What can hang from each mark:
k544: k29
k29: k322 k506
k506: k761
k707: k29 k99 k322
k761: k29 k506
k99: k29 k322
k322: k29 k506 k761

Every row comes from one small tree of marks. The marks that hang from a mark follow it in brackets, in the order of their numbers. Every link used is in the known rows. Which tree was each row made from?
Known rows:
k29{k322}: [ 0.444 -0.258  1.573  1.178  0.631  1.344 -0.328  0.055 -0.112 -1.381
 -0.538  0.127 -0.900 -1.278 -1.882  2.771 -0.512 -0.468  1.128 -0.308
 -0.776 -0.263  0.317 -2.481 -0.041 -0.122  0.207  1.585  2.152 -1.129]
k707{k99{k29} k322{k761}}: [-0.300 -1.232 -2.421 -4.985 -1.822  0.968 -1.038  1.564  0.022  1.792
  1.480 -0.221 -0.210  2.196  1.109 -0.678  0.640 -2.377  2.640  6.218
 -0.967 -1.877 -0.649 -3.819 -0.395 -0.629 -0.503 -0.491  1.598 -0.970]
k544{k29{k322{k761}}}: [ 1.246  0.229  0.017 -1.772  1.299  3.116  1.159  2.875 -1.913 -2.474
 -1.532 -1.181  0.844 -1.044 -2.970  2.839 -1.430 -1.551  0.233  1.381
 -0.448 -1.250  0.617 -2.154 -0.429 -0.301  0.935  0.705  1.017 -0.576]
k707{k99 k322{k29}}: [ 1.233 -2.072 -1.659 -2.258 -2.789  1.448 -2.028 -0.458  0.162  2.235
  0.527  0.520 -0.372  2.889  1.923 -1.683  1.031 -2.906 -0.412  3.921
 -0.675 -1.790 -0.486 -3.149 -0.118 -1.184  1.486 -0.582 -0.511 -0.503]
k322{k506 k761}: [-0.729  0.746 -3.168 -2.610 -1.064 -2.940  1.201  3.154 -3.469 -1.989
 -0.024 -2.137  0.350 -0.460 -2.600  1.214 -0.954 -0.895  1.694  0.165
  0.430  0.202 -3.289 -0.318 -1.050  0.795  0.328  0.301 -0.931 -0.602]
k707{k29{k322 k506} k99}: [ 2.930 -2.960 -0.608 -2.303 -0.484  0.572 -1.027 -1.145  0.186 -0.415
  2.040 -1.153 -1.298 -0.359 -1.365  1.363  0.557  0.196  0.839  3.808
 -0.089  0.074  0.674 -5.103  2.517  1.148  3.154  1.086  0.843  1.359]
k99{k29 k322}: [-0.417  0.974 -0.117  0.818 -0.077  0.227 -1.462  1.785  0.854  1.383
  1.810 -1.794 -0.196  2.506 -0.459  1.513 -0.629 -1.881  3.776  0.800
 -1.531 -0.816  2.301 -1.681  1.080  0.819 -0.624  2.661  2.145 -0.105]
k761{k29 k506}: [ 1.545 -0.129  2.106 -0.888  0.986  2.351 -1.064  1.612 -0.741  1.470
 -0.524 -2.415 -0.615 -1.686 -0.701  3.001 -0.151 -0.322  0.604  0.831
  0.364 -0.312  2.515  0.011 -0.190  0.990  1.472  1.375 -0.869  0.509]
k707{k29{k506{k761}} k99}: [ 2.441 -2.330 -2.312 -2.916 -1.288  1.051 -1.157 -1.563 -1.134  0.624
  2.581 -0.492 -0.937  0.570  0.740 -1.028  1.875  2.698 -0.535  4.868
  0.959  0.999 -0.637 -2.950  3.642  1.464  2.185  1.029 -2.031  2.445]
k99{k322{k761}}: [-0.311 -0.426 -0.354 -1.211 -0.123 -0.474  0.204  1.981 -0.087  1.840
  0.039 -1.073  0.921  0.887 -2.360  1.917 -0.358 -1.939  1.985  0.366
 -0.870  0.066  1.065  0.348  0.196 -0.911  0.103  0.533  1.358 -1.760]
k544{k29{k506}}: [ 1.722  0.382 -0.438 -0.743  0.091  2.931  0.563  0.318 -1.916 -2.127
 -0.191 -0.875 -0.038  0.361 -0.938  0.209 -1.336  0.287 -0.723  1.155
  0.037  0.603  0.812 -1.053  0.969  1.000  3.253  1.738 -1.879  2.084]
k707{k29 k322}: [ 1.682 -2.496 -0.776 -3.751 -0.995  2.194 -1.491 -0.011  0.468  1.045
 -0.778  0.249 -0.592  2.001  2.034 -2.264  1.841 -1.381 -0.642  1.490
  0.554 -0.657 -0.222 -2.079  1.277  0.579  0.656  0.971  0.810  1.039]
k322{k506}: [-0.550  0.869 -1.733 -0.330 -0.856 -1.801  0.143  1.542 -2.331 -1.649
  0.318 -1.226 -0.318  0.173 -0.871  0.904 -0.906 -0.790  1.169 -1.221
  0.364 -0.081 -2.131 -0.602 -0.361  1.588  0.939  1.343 -1.031  0.552]
k99{k29 k322{k761}}: [-0.657  0.848 -1.178 -1.257 -0.329 -0.818 -0.327  3.349 -0.022  1.229
  1.689 -2.578  0.260  1.832 -2.094  1.814 -0.577 -2.115  4.223  1.924
 -1.620 -0.394  1.122 -1.346  0.462  0.169 -1.238  1.886  2.037 -1.231]
k29{k506}: [ 0.674 -0.351 -0.126  0.107 -0.785  0.255 -0.066 -1.180 -1.385 -0.929
  0.671 -0.491 -1.130 -0.399 -0.905  0.209 -0.440  1.242  0.383  0.791
 -0.145  2.216 -0.796 -0.710  0.899  0.600  2.078  1.934 -1.338  0.637]
k99{k29{k322 k506}}: [ 0.475  0.719  0.614  0.823 -0.283  1.189 -1.088  0.446 -1.366 -2.841
  1.685 -1.863 -2.491 -0.456 -2.119  2.569 -1.040  0.611  3.578  2.034
 -1.528  1.210 -0.141 -4.500  1.251  1.361  0.770  4.468  1.449  0.191]
k707{k29{k506}}: [ 2.149 -1.459 -1.305 -1.970 -0.696 -0.086 -0.347 -0.547 -0.856 -0.855
  0.915 -1.596 -0.888  0.208 -0.387 -1.143  0.901  1.278 -0.187  1.310
  0.648  1.644 -0.442 -1.579  2.439  1.674  2.003  1.487 -1.101  2.225]
k761{k29{k322}}: [ 1.599  0.061  1.968  0.045  2.440  1.373 -0.962  1.158  0.589 -0.946
 -0.906 -1.559 -0.951 -2.410 -2.332  5.176  0.606  0.035  2.316  0.538
 -0.348 -0.585  1.413 -3.058 -0.061  0.662  0.550  2.651  2.535  0.585]
k506{k761{k29{k322}}}: [ 1.214  0.418  1.487  0.441  1.886  3.332 -1.562  0.854 -1.091 -0.848
 -0.612 -0.665 -1.511 -2.355 -1.594  4.701  1.529  2.478  1.691  1.572
  0.203  0.270 -0.058 -2.676  1.263  1.058 -0.346  4.233  1.122  0.693]
k506{k761}: [-0.273  0.139 -0.205  0.383 -0.129  2.124 -0.796 -0.410 -1.706 -0.049
  0.301  0.767 -0.620 -0.262  0.592 -0.030  0.883  2.554 -0.504  1.026
  0.501  0.747 -1.245  0.177  1.502  0.112 -0.717  1.817 -1.099  0.137]
k707{k29{k506} k322}: [ 2.097 -2.631 -0.779 -3.720 -1.691  2.410 -1.438 -1.029 -0.696  0.161
 -0.259 -0.134 -1.658  1.421  1.276 -2.249  1.605 -0.287 -0.217  2.088
  0.355  1.157 -0.945 -2.589  2.205  1.101  2.639  2.767 -0.253  1.776]
k99{k322}: [-0.111 -0.260  0.815  0.901  0.131  0.530 -0.661  0.434  0.859  2.155
  0.352 -0.337  0.277  1.465 -0.755  1.569 -0.437 -1.654  1.377 -0.949
 -0.870 -0.415  2.110  0.058  0.549 -0.158  0.702  1.590  1.357 -0.550]

Write each row's tree:
[ 0.234 -0.216 -0.254 -0.411 -0.176  0.409 -1.190  0.418  0.884 -0.100
  2.569 -0.937 -0.856  0.399 -0.282  2.162 -0.496 -1.169  3.007  3.848
 -1.299 -1.933  1.309 -4.905  0.268  0.325 -0.089  0.514  2.314 -0.156] => k707{k99{k29{k322}}}
[-0.154 -1.462 -1.933 -2.904 -2.136  0.623 -1.290 -0.098 -0.984  1.032
  0.443  0.733 -0.486  1.898  1.542 -0.176  0.039 -2.593  1.100  2.325
 -0.031 -1.937 -1.621 -3.288 -0.359  0.621  2.161  0.555  0.077  0.063] => k707{k99 k322{k506}}
[-0.023  0.480 -3.219 -0.915 -2.074 -2.783 -0.375  3.888 -3.156 -0.135
  0.499 -3.546  0.469  2.137 -3.625  1.936 -0.773 -3.724  2.618 -0.503
 -0.946 -0.225 -1.835 -0.798 -0.211  0.224  1.004  1.810 -0.994 -1.270] => k99{k322{k29 k506 k761}}
[ 0.936 -0.622  1.190  1.493 -0.501  3.384 -1.138 -1.259 -3.094 -2.362
  0.339  0.306 -2.564 -1.932 -2.251  3.081 -0.073  3.065  0.902  1.520
 -0.538  2.595 -1.682 -2.899  2.351  0.811  1.857  5.125 -0.044 -0.130] => k29{k322 k506{k761}}
[ 0.998  1.293 -0.526  0.079  0.369  4.011 -0.207  2.470 -4.003 -3.681
 -0.671 -0.853 -0.382 -0.479 -1.998  3.249 -1.426  0.023  0.326 -0.062
  0.261 -0.997 -1.080 -2.734  0.874  1.624  1.650  4.001 -0.688  1.113] => k544{k29{k322{k506{k761}}}}
[ 0.818 -0.807  0.414 -1.024 -0.442  0.586  0.634  0.595 -2.476 -2.507
  0.012 -1.233 -1.546 -2.360 -4.198  3.341 -0.780  0.571  2.037  1.892
 -0.965  1.988 -1.580 -2.867  0.371 -0.146  1.918  2.689  0.776 -1.434] => k29{k322{k761} k506}
[ 0.124 -2.471 -1.644 -5.006 -1.595  1.215 -0.428  0.224  0.088  2.380
 -0.007  1.026  0.285  1.280  0.809 -0.667  0.913 -2.263  0.624  4.942
 -0.472 -1.543 -0.766 -2.418 -0.756 -1.443  0.689 -1.604  0.977 -1.561] => k707{k99 k322{k761}}
[ 2.137 -0.196  1.945  0.001  1.560  1.687 -0.822  0.031 -0.647 -1.849
 -0.354 -1.983 -2.010 -2.881 -3.012  5.338  0.446  1.165  2.820  1.134
 -0.411  1.279  0.721 -3.819  0.715  1.324  2.554  4.390  1.417  1.114] => k761{k29{k322 k506}}
[ 1.321 -0.282 -0.175 -1.930  0.829 -0.401 -0.221  1.671 -0.460  1.348
  0.119 -2.704 -0.285 -0.557 -3.545  4.342  0.396 -0.543  3.497  1.414
 -0.655  1.498  1.280 -1.090  0.651  0.484  1.752  2.967  0.988 -0.171] => k99{k322{k761{k29{k506}}}}
[ 1.274  0.004 -1.590  0.838 -2.364  1.114 -1.289 -0.135 -3.648 -1.456
  0.894 -1.142 -1.795  0.608 -0.698 -0.555  0.789  2.099 -0.569  1.961
 -0.244  2.512 -2.688 -1.093  2.032  0.380  1.416  3.395 -3.567  0.706] => k322{k29{k506{k761}}}
[ 1.112 -0.349  0.623 -3.201  0.761  0.952  0.184  3.102 -1.665  0.928
 -0.684 -2.948 -0.092 -2.205 -2.401  3.140 -0.124 -0.530  1.176  2.118
  0.315  0.245  0.974  0.356 -0.735  0.324  0.720  0.049 -0.693 -0.635] => k322{k761{k29 k506}}
[-0.256  0.361 -1.033 -1.316 -0.529 -1.358  0.740  2.887 -3.258 -3.020
 -0.512 -1.753 -0.643 -1.870 -4.194  3.782 -1.314 -1.313  2.693 -0.097
 -0.445 -0.116 -2.712 -2.590 -0.941  0.629  0.394  1.824  1.159 -1.544] => k29{k322{k506 k761}}
[ 2.012  0.270  0.869  0.591  0.521  6.017 -0.378  0.304 -3.620 -3.194
 -0.292 -0.282 -1.301 -1.023 -2.069  2.705 -0.828  1.979 -0.333  1.698
 -0.262  0.952 -0.238 -3.072  2.090  1.156  2.940  4.904 -0.920  1.187] => k544{k29{k322 k506{k761}}}
[ 0.820 -0.492 -1.147 -1.700 -2.072  0.066 -0.028  3.290 -3.474  0.059
 -0.034 -2.965  0.117  0.135 -2.228 -0.236 -0.908 -2.184 -0.733  1.921
 -0.408  0.364 -1.049  0.594 -0.614 -0.849  0.554 -0.842 -2.977 -2.108] => k322{k29 k761{k506}}
[ 0.839  1.170 -0.195  0.050  0.633  2.450  0.310  2.505 -2.879 -3.719
 -0.860 -1.499  0.125 -0.265 -2.288  3.263 -2.103 -1.902  0.805 -0.743
 -0.097 -1.565 -0.011 -2.927 -0.116  1.473  2.363  2.525  0.152  0.996] => k544{k29{k322{k506}}}
[ 1.272 -1.812 -2.797 -2.748 -1.016 -1.753 -1.296  1.042  0.578  2.221
  2.455 -2.141  0.743  2.616 -0.296  0.822  0.267 -2.513  1.776  1.524
  0.218 -1.732  1.292 -2.816  1.995  1.871  2.246  0.390  0.353  1.661] => k707{k29 k99{k322{k506}}}
[ 0.215  1.167 -3.344  0.582 -2.622 -0.745 -1.357  2.283 -4.883 -2.414
  0.561 -1.893 -0.919  1.150 -0.852 -0.072  0.239  0.579  0.187  0.086
  0.430  0.489 -4.326 -1.080  1.063  1.364  0.425  3.075 -3.737  0.661] => k322{k29 k506{k761}}
[ 0.551 -0.353 -1.677 -0.646 -1.396 -1.337 -0.390  2.715 -1.113  1.295
  0.172 -2.433  0.776  1.933 -2.799  1.002 -0.141 -2.930  1.505  0.762
 -1.186  0.043  0.102 -0.208  0.235 -1.209 -0.004  0.702 -0.141 -1.809] => k99{k322{k29 k761}}
[ 0.308  1.127 -2.641 -3.522  0.403 -2.683  0.767  3.974 -2.761 -1.594
 -0.479 -3.569  0.116 -1.673 -3.260  3.752  0.180 -0.449  3.115  0.874
  0.766 -0.036 -2.388 -1.196 -0.968  1.413  0.508  1.339 -0.520  0.764] => k322{k506 k761{k29}}
[ 1.201 -1.582 -2.205 -3.890 -1.771  0.630 -1.315  1.406 -1.722 -0.475
 -0.580 -0.979 -0.629  2.084  1.084 -1.637  1.103 -1.938  0.331  0.242
  0.830 -0.761 -2.227 -2.728  0.931  1.863  1.668  2.242 -0.112  1.733] => k707{k29 k322{k506}}
[ 1.481 -0.019  1.315 -1.674  0.685  4.611  0.722  3.291 -2.950 -1.742
 -1.366 -1.747  0.425 -1.311 -3.136  3.025 -2.231 -2.126 -0.434  1.334
 -0.478 -1.127  1.729 -1.445 -0.543 -0.222  1.793  0.878  0.053 -1.205] => k544{k29{k322{k761{k506}}}}
[ 0.930 -0.998 -0.988 -3.054  0.723 -0.748 -0.486  1.499  1.537  3.648
  1.236 -1.759  1.158  0.364 -1.926  3.769  0.715 -1.902  3.027  3.712
 -0.607 -1.525  2.551 -1.868  0.068 -0.423  1.031 -0.528  1.817 -0.291] => k707{k99{k322{k761{k29}}}}
[ 0.393  1.561 -1.659 -0.769  0.229  0.312 -0.970  1.812 -3.157 -1.544
 -0.005 -1.798 -0.981 -1.164 -0.882  3.015  0.852  2.081  1.938  0.336
  1.111  0.344 -2.408 -1.371  0.947  2.376  0.459  3.888 -1.600  1.943] => k322{k506{k761{k29}}}
[ 2.461 -1.639  0.053 -0.746 -0.195  2.655 -1.323 -0.603 -2.299 -2.180
  0.685 -0.758 -2.288 -1.093 -1.514  1.294  1.175  2.853  0.228  1.908
  0.364  2.108 -1.294 -3.519  3.742  1.616  1.706  4.502 -0.129  1.514] => k707{k29{k322 k506{k761}}}
[-0.503 -0.824 -2.708 -2.575 -1.342 -2.373  0.146  2.096 -0.806  2.035
  1.845 -1.622  0.912  1.436 -2.046  2.521 -0.764 -2.750  2.755  1.988
 -0.481 -1.345 -0.008 -1.609 -0.325  0.075  1.600 -0.403  0.398 -1.081] => k707{k99{k322{k506 k761}}}
[ 1.908 -0.342  3.670  0.111  1.697  3.571 -1.413  1.759 -0.849  0.299
 -0.759 -2.345 -1.348 -2.850 -2.199  5.483 -0.671 -0.860  1.565  0.497
 -0.370 -0.397  2.852 -2.093 -0.172  0.981  1.854  2.790  1.197 -0.439] => k761{k29{k322} k506}
[ 1.291 -1.926 -3.762 -4.624 -1.019 -2.803 -0.275  2.431 -0.296  2.064
  2.048 -2.779  1.170  2.020 -1.804  1.144  0.376 -2.685  2.136  2.646
  0.259 -1.519  0.284 -2.415  1.339  1.241  1.679 -0.507  0.501  0.623] => k707{k29 k99{k322{k506 k761}}}
[ 1.509 -1.345 -1.024 -3.029  0.219 -0.708 -0.468  0.674  0.530  2.867
  1.567 -2.091  0.161  0.130 -2.550  3.853  0.488 -0.810  3.358  4.175
 -0.645  0.201  1.992 -2.527  0.659  0.290  2.544  0.919  0.827  0.034] => k707{k99{k322{k761{k29{k506}}}}}
[ 0.092 -0.470 -1.945 -2.351 -1.360 -1.026 -0.663  1.209 -0.076  1.979
  3.416 -2.333 -0.247  1.938 -1.937  1.848 -0.519 -1.302  4.212  4.978
 -1.536  0.040  1.237 -3.296  1.225  0.311  1.474  1.330  0.989 -0.307] => k707{k99{k29{k506} k322{k761}}}
[ 0.679 -1.237 -2.871 -6.036 -1.187 -0.384 -0.720  2.157 -1.189  1.224
 -0.223 -1.375 -0.179  0.341 -0.562  2.433  0.992 -2.490  2.867  4.323
  0.274 -1.819 -1.731 -3.824 -1.184  0.707  1.873  0.496  0.538  0.384] => k707{k99 k322{k506 k761{k29}}}
[ 2.176 -2.571 -0.512 -2.295  0.268  0.572 -1.026 -0.395  1.271  0.692
  1.580 -0.840 -0.113 -0.026 -0.307  1.180  0.907 -1.050  0.428  3.129
  0.002 -1.713  1.406 -4.335  1.538  0.456  1.093 -0.726  1.986  0.828] => k707{k29{k322} k99}
[ 0.474 -0.964  1.854 -0.894 -0.159  2.077  0.228  2.236 -2.356 -0.536
 -0.564 -1.289 -0.825 -2.150 -3.391  3.398 -1.465 -1.372  0.831  1.013
 -0.775  0.090  0.327 -1.336 -0.753 -0.544  0.616  0.916  1.115 -2.934] => k29{k322{k761{k506}}}
[ 2.025 -0.066  0.973  0.180  0.705  4.237  0.042  0.297 -2.315 -3.119
 -0.589 -0.879 -0.777 -0.832 -2.387  2.642 -1.627 -0.111  0.134  0.803
 -0.682  0.347  1.004 -2.938  1.020  0.830  3.515  3.460 -0.079  1.149] => k544{k29{k322 k506}}
[-0.464 -0.134 -2.717 -3.025 -2.562  0.551 -1.929  1.358 -0.939  0.514
  1.921 -0.721 -0.956  2.975  1.769 -0.276 -0.195 -2.871  3.172  3.853
 -0.685 -2.235 -1.329 -4.747 -0.251  1.333  0.903  1.659  0.602  0.632] => k707{k99{k29} k322{k506}}
[ 1.734 -1.885 -3.054 -4.406 -0.648 -1.889 -0.014  2.282 -1.496 -1.115
  1.493 -2.535  0.077 -0.533 -2.526  2.227  0.190 -1.669  1.742  3.355
  0.332 -1.309 -1.369 -4.634  0.693  1.166  1.286 -0.452  1.055  0.295] => k707{k29{k322{k506 k761}} k99}
[ 1.298 -2.585 -2.057 -5.830 -1.147  1.175 -0.438  1.579 -0.540  0.581
 -0.917 -0.479 -0.081  1.305  0.462 -2.069  1.912 -1.547 -0.046  2.653
  0.554 -0.307 -1.450 -1.747  0.717 -0.131  0.168  0.058  0.909 -0.016] => k707{k29 k322{k761}}
[-0.008 -0.800  0.922 -1.102 -0.708  1.013 -0.065  2.350 -1.304  2.822
  0.176 -1.792  0.430  0.458 -2.365  2.203 -1.398 -2.605  1.131  0.288
 -0.798  0.080  2.145  0.921 -0.023 -0.497  1.003  0.784  0.313 -2.387] => k99{k322{k761{k506}}}
[-0.365  0.804 -0.380 -1.115  0.198  0.108 -0.177  2.893 -0.971 -2.308
  0.966 -2.129 -0.970 -0.636 -2.549  2.657 -0.802 -0.918  3.683  2.702
 -1.387 -0.378 -0.537 -3.538 -0.238  0.135 -1.581  1.976  2.669 -1.251] => k99{k29{k322{k761}}}
[-0.695  1.519 -1.729 -1.235 -0.621 -1.235  0.077  3.876 -2.797 -3.554
  1.065 -3.161 -1.151 -0.554 -3.394  3.352 -1.557 -1.439  4.582  1.637
 -1.080 -0.531 -2.404 -4.068 -0.472  1.316 -0.847  2.970  1.756 -0.930] => k99{k29{k322{k506 k761}}}
[-0.009  0.541 -1.551 -0.608 -0.808 -0.634 -1.191  1.508 -0.666 -1.390
  2.692 -1.950 -0.955  0.476 -1.012  2.791 -1.220 -1.639  3.880  3.127
 -0.920 -2.233 -0.228 -5.284 -0.057  1.429  0.630  1.461  1.561  0.165] => k707{k99{k29{k322{k506}}}}
[ 0.486  0.961  0.514  1.088 -0.589  2.906 -1.631  0.285 -2.733 -2.842
  1.983 -1.196 -2.921 -0.767 -1.634  2.663 -0.388  2.670  3.066  2.850
 -1.248  1.713 -1.472 -4.222  2.466  1.586  0.262  5.848  0.660  0.430] => k99{k29{k322 k506{k761}}}
[ 0.029  1.057 -1.059  0.136 -1.156  1.749 -1.333  0.220 -2.568 -1.756
  2.329 -1.253 -2.027  0.525  0.044  0.178  0.147  3.002  2.078  3.092
 -0.407  2.040 -1.625 -2.025  2.442  1.623  0.068  4.498 -1.396  1.336] => k99{k29{k506{k761}}}
[ 1.738 -2.419 -1.400 -2.508 -0.166 -0.363 -1.377 -0.159  2.347  3.585
  2.169 -1.176  1.035  2.400  0.408  0.141  1.022 -1.901  0.838  2.584
 -0.096 -1.713  3.185 -2.260  2.232  0.576  1.649 -0.792  1.586  1.140] => k707{k29 k99{k322}}
